Every row comes from one small tree of marks. The marks that hang from a mark follow it in brackets, in alphabetical order. Every link used is in the known rows. Which tree was each row made from?
Known rows
ginu{kova luno}: [-2,-30,-5,-5,-23,9,35,-14,0,-31,15,4,-8,3,14,0,-18,16,4,46,11,-5,2,-20,-9,41]
zirak{rurala{doza{bobi datumo}}}: [6,21,51,15,14,5,25,-9,-5,0,23,-14,-11,1,-19,-25,30,-17,-13,21,14,-5,-14,3,8,-2]
fuver{kova nini{remame rurala}}: [10,-4,30,-19,6,11,-16,23,-33,10,-1,-9,22,2,22,-1,21,-8,0,7,2,1,-8,-21,3,0]
ginu{kova luno{rurala{zirak}}}: [-31,-15,-5,29,-29,6,55,-29,6,-54,35,-1,14,-2,11,15,-19,12,1,28,10,12,18,-2,-4,69]
nini{bobi remame rurala{zirak}}: [-11,-11,28,12,1,20,36,43,8,18,30,4,17,-8,28,-37,13,-34,-5,5,28,5,-10,-8,-7,5]
ginu{kova luno{rurala{doza zirak}}}: [-17,-12,16,22,-24,-6,66,-25,3,-44,38,0,-1,0,6,1,-4,8,-6,41,10,3,15,-5,-1,53]
nini{bobi datumo remame rurala{doza}}: [42,-3,68,-9,11,-7,42,22,-3,33,24,-5,-20,-11,21,-59,24,-4,-8,42,30,-12,-17,-27,0,-26]
luno{rurala}: [-7,11,2,19,4,-8,15,-18,7,-13,6,-7,11,-6,-4,11,-7,16,-1,-8,-5,14,15,6,8,18]
luno{rurala{doza{bobi remame} zirak}}: [-8,17,58,27,7,8,38,-7,8,4,22,-11,23,-11,11,-4,20,3,-6,11,8,14,6,5,8,25]
rurala{doza{remame} zirak}: [-4,7,40,7,-11,-4,22,7,-1,5,17,6,16,-1,10,-7,25,-17,-4,18,8,1,0,1,-2,3]
nini{datumo}: [11,11,13,3,-6,-8,3,-25,-5,-8,6,-9,-8,-2,1,0,0,9,2,10,4,0,-3,-3,1,-1]
fuver{doza{bobi datumo} kova nini}: [35,34,62,-14,19,44,-21,-23,-27,13,-5,-44,13,-9,30,12,39,5,-18,9,-5,9,-23,-8,11,3]
fuver{doza{bobi datumo} nini}: [47,44,52,8,26,47,-2,-7,1,24,-9,-45,4,-23,36,-1,40,-13,-14,13,-10,19,-19,-7,14,-11]
nini{rurala{doza{datumo}}}: [21,11,22,1,8,-8,23,26,-6,29,20,-12,-18,-3,-4,-40,31,-10,-13,7,20,-20,-17,-7,-11,-27]
luno{rurala{doza{remame} zirak}}: [-10,16,41,25,-6,-12,35,-12,6,-10,21,0,26,-7,4,5,16,1,-4,8,2,15,15,7,7,19]
luno{rurala{zirak}}: [-32,17,0,36,-6,-4,23,-17,8,-25,22,-6,25,-5,-4,18,-2,-6,-4,-19,-1,19,16,20,5,30]
nini{fuver remame rurala}: [-1,10,9,-15,4,7,11,37,-24,19,10,-4,-18,-18,0,-24,3,-18,-1,9,4,11,-12,-22,-3,-11]
ginu{kova luno{rurala}}: [-8,-21,-2,12,-19,3,48,-31,4,-43,19,-3,3,-3,10,9,-25,32,4,39,7,9,17,-15,1,56]
nini{bobi datumo fuver remame}: [24,19,56,-21,-6,7,15,-20,-14,2,15,-8,-29,-20,9,-16,-3,9,-3,39,8,19,-13,-20,14,-4]
doza{bobi datumo remame}: [24,12,50,-4,2,35,5,-14,11,23,4,-22,23,-12,23,-5,17,28,1,24,23,5,-17,-15,-2,14]
zirak{rurala{doza{bobi remame}}}: [3,8,59,9,16,10,23,7,-10,6,10,-2,4,-2,-4,-23,26,-16,0,31,8,4,-6,-7,9,5]
luno{rurala{doza{bobi datumo}}}: [23,25,51,15,15,1,32,-25,8,11,17,-27,-3,-10,-5,-12,22,25,-15,14,12,2,-2,1,11,5]
ginu{luno{rurala}}: [-7,-1,-1,22,-9,-3,37,-24,1,-22,10,-7,5,-5,-4,10,-15,36,3,12,4,21,18,-2,4,38]
nini{bobi fuver{doza kova} rurala}: [1,19,37,-32,19,26,4,30,-50,18,14,-17,-31,-12,9,-36,16,-19,-18,-3,3,6,-28,-17,-4,-11]
luno{rurala{doza{datumo remame} zirak}}: [0,25,47,26,-13,-9,36,-30,11,-10,30,-11,28,-10,4,6,23,12,-8,11,11,13,9,7,6,19]
doza{datumo}: [13,14,10,1,-7,4,2,-21,5,1,11,-12,3,-2,-1,3,9,15,-5,5,12,-2,-8,1,-1,-1]
fuver{kova nini{bobi datumo remame}}: [32,3,73,-24,-1,10,-12,-29,-25,-6,4,-14,12,0,30,7,17,16,-4,32,5,8,-8,-20,18,7]
doza{bobi}: [4,2,21,0,16,24,3,6,3,17,0,-14,-3,-4,8,-11,7,2,-3,4,7,1,-11,-2,2,9]
luno{rurala{doza zirak}}: [-17,19,23,31,-1,-18,35,-12,4,-15,26,-3,8,-4,-10,2,14,-10,-12,-4,-2,7,15,17,8,13]

Write each row's tree
[14,33,25,-12,8,-4,19,27,-29,26,22,-17,-48,-13,-20,-41,30,-19,-17,7,9,-8,-25,-9,-4,-32]  nini{fuver rurala{doza{datumo}}}
[13,18,66,10,10,12,24,-9,-5,6,19,-11,6,-4,-7,-22,33,-6,-6,34,18,2,-11,-7,7,3]  zirak{rurala{doza{bobi datumo remame}}}
[16,10,43,8,4,-16,26,-13,4,2,5,-3,14,-9,4,-2,11,25,-1,19,-1,9,14,-8,11,6]  luno{rurala{doza{remame}}}
[11,17,47,15,19,13,27,51,-5,24,19,-9,-10,-6,21,-42,48,-55,-16,1,6,1,-13,4,4,-21]  fuver{nini{bobi rurala{doza zirak}}}
[28,1,64,-12,14,13,16,11,-1,32,-1,-8,0,-7,17,-23,27,9,-2,34,10,-6,-12,-17,4,-5]  rurala{doza{bobi remame}}
[-3,10,43,15,20,2,25,7,-11,2,15,-5,-14,4,-17,-27,23,-27,-8,17,4,-3,-7,4,8,0]  zirak{rurala{doza{bobi}}}
[1,20,50,-34,-5,2,-7,-34,-46,-15,18,-14,-38,-2,-8,-7,1,16,-10,15,7,5,-21,-8,10,7]  nini{bobi datumo fuver{kova}}
[-8,12,41,13,8,10,27,12,0,14,22,-9,-7,-1,2,-21,31,-29,-15,7,11,-6,-12,10,0,4]  rurala{doza{bobi} zirak}
[6,18,49,7,-18,-2,24,-11,5,4,26,-4,18,-3,8,-4,33,-6,-8,21,18,-2,-6,2,-3,1]  rurala{doza{datumo remame} zirak}
[45,14,62,-2,6,13,6,-12,4,6,-1,-14,3,-14,36,-7,17,0,0,36,1,18,-4,-17,20,-8]  fuver{nini{bobi datumo remame}}
[24,17,49,-16,11,-10,-7,6,-48,7,7,-20,-14,6,5,-17,39,-9,-9,11,3,-15,-15,-11,3,-17]  fuver{kova nini{datumo rurala{doza}}}
[25,21,54,-16,25,41,-23,-6,-33,12,-15,-33,11,-7,31,11,32,-7,-11,6,-16,12,-17,-9,13,4]  fuver{doza{bobi} kova nini}
[3,23,52,15,1,13,29,-6,6,14,31,-20,-5,-3,1,-17,37,-17,-20,11,21,-9,-19,11,-1,2]  rurala{doza{bobi datumo} zirak}
[39,21,30,4,22,27,6,40,-7,30,-11,-20,16,-23,43,-15,30,-36,-2,14,-13,19,-7,-23,6,-23]  fuver{doza nini{remame rurala}}
[31,30,46,-14,6,13,-24,-32,-39,-9,-9,-29,6,-5,25,20,25,0,-9,11,-18,10,-10,-9,12,-3]  fuver{doza kova nini{datumo}}
[23,5,20,4,13,14,4,39,-4,22,-5,-10,13,-12,27,-13,22,-25,2,10,-2,10,-4,-18,4,-14]  fuver{nini{remame rurala}}
[19,19,47,-16,5,11,25,17,-22,19,22,-13,-34,-22,11,-43,5,-8,-3,27,18,11,-21,-25,2,-13]  nini{bobi datumo fuver remame rurala}
[33,40,58,-15,9,28,9,-22,-21,14,3,-30,-24,-31,19,-6,7,0,-5,38,-7,25,-19,-25,13,-5]  nini{datumo fuver{doza{bobi}} remame}
[15,-10,25,9,-20,-7,60,-41,5,-34,32,-10,-11,-3,3,-4,-2,39,-8,55,17,-4,9,-17,3,41]  ginu{kova luno{rurala{doza{datumo}}}}
[-8,4,28,-40,-12,2,-17,-16,-42,-11,6,-1,-6,-2,-6,16,-6,13,-3,18,-4,9,-7,-18,8,11]  nini{fuver{kova} remame}
[8,7,40,-20,17,33,-11,-9,-29,10,-4,-23,8,-2,18,2,13,8,-11,5,-1,0,-17,-9,1,13]  fuver{doza{bobi} kova}
[-4,14,26,21,16,27,15,47,-1,14,16,-12,4,-9,26,-28,33,-51,-8,-12,6,12,-11,6,2,-6]  fuver{nini{bobi rurala{zirak}}}
[-2,26,21,-32,2,12,-18,-15,-50,-8,1,-15,-22,-6,-5,11,4,-2,-12,0,-19,12,-14,-9,6,0]  nini{fuver{doza kova}}
[29,28,16,11,28,26,1,41,-12,24,-12,-24,1,-19,32,-18,34,-41,-6,-5,-18,15,-9,-10,2,-25]  fuver{doza nini{rurala}}
[19,-5,38,-6,22,-1,34,49,-5,37,18,-1,-27,-2,7,-62,29,-21,-13,11,21,-17,-17,-11,-5,-27]  nini{bobi rurala{doza}}
[11,1,38,-27,-2,17,-17,-16,-29,1,-9,-8,30,-1,26,16,10,19,-1,14,-4,7,-6,-19,-2,12]  fuver{doza{remame} kova}
[26,-4,44,-3,6,8,29,17,1,22,19,-7,-3,-13,27,-44,8,0,0,27,30,-1,-14,-25,-4,-9]  nini{bobi datumo remame rurala}
[24,-7,60,-27,4,16,-14,-7,-19,1,-2,-6,19,3,30,6,17,7,-6,22,2,9,-5,-18,18,7]  fuver{kova nini{bobi remame}}
[6,1,20,16,-2,-17,49,-19,-3,-12,14,-7,-10,-3,-9,-4,-1,32,-4,25,4,11,15,-4,7,24]  ginu{luno{rurala{doza}}}
[54,34,47,1,7,27,-2,-15,5,15,-10,-28,21,-23,40,12,31,-8,-8,26,-12,24,-5,-17,15,-17]  fuver{doza{datumo} nini{remame}}
[47,25,57,2,27,44,1,10,2,29,-19,-30,15,-25,49,0,29,-18,-5,27,-18,26,-9,-19,19,-8]  fuver{doza{bobi} nini{remame}}
[1,6,41,8,3,-11,19,3,-11,-7,11,9,6,2,-10,-15,20,-18,2,25,3,3,5,-4,8,-1]  zirak{rurala{doza{remame}}}
[40,28,43,-2,13,28,-10,6,-5,16,-23,-19,25,-21,45,11,29,-13,3,19,-23,27,-1,-16,13,-11]  fuver{doza{remame} nini}
[11,16,49,10,-3,-9,21,-15,-6,-7,19,0,9,1,-13,-13,27,-7,-2,30,12,2,-2,-4,5,-2]  zirak{rurala{doza{datumo remame}}}
[27,46,54,-15,10,42,1,-11,-16,22,-1,-33,-10,-31,19,-4,20,6,-8,22,-3,24,-24,-18,5,-2]  nini{fuver{doza{bobi datumo remame}}}
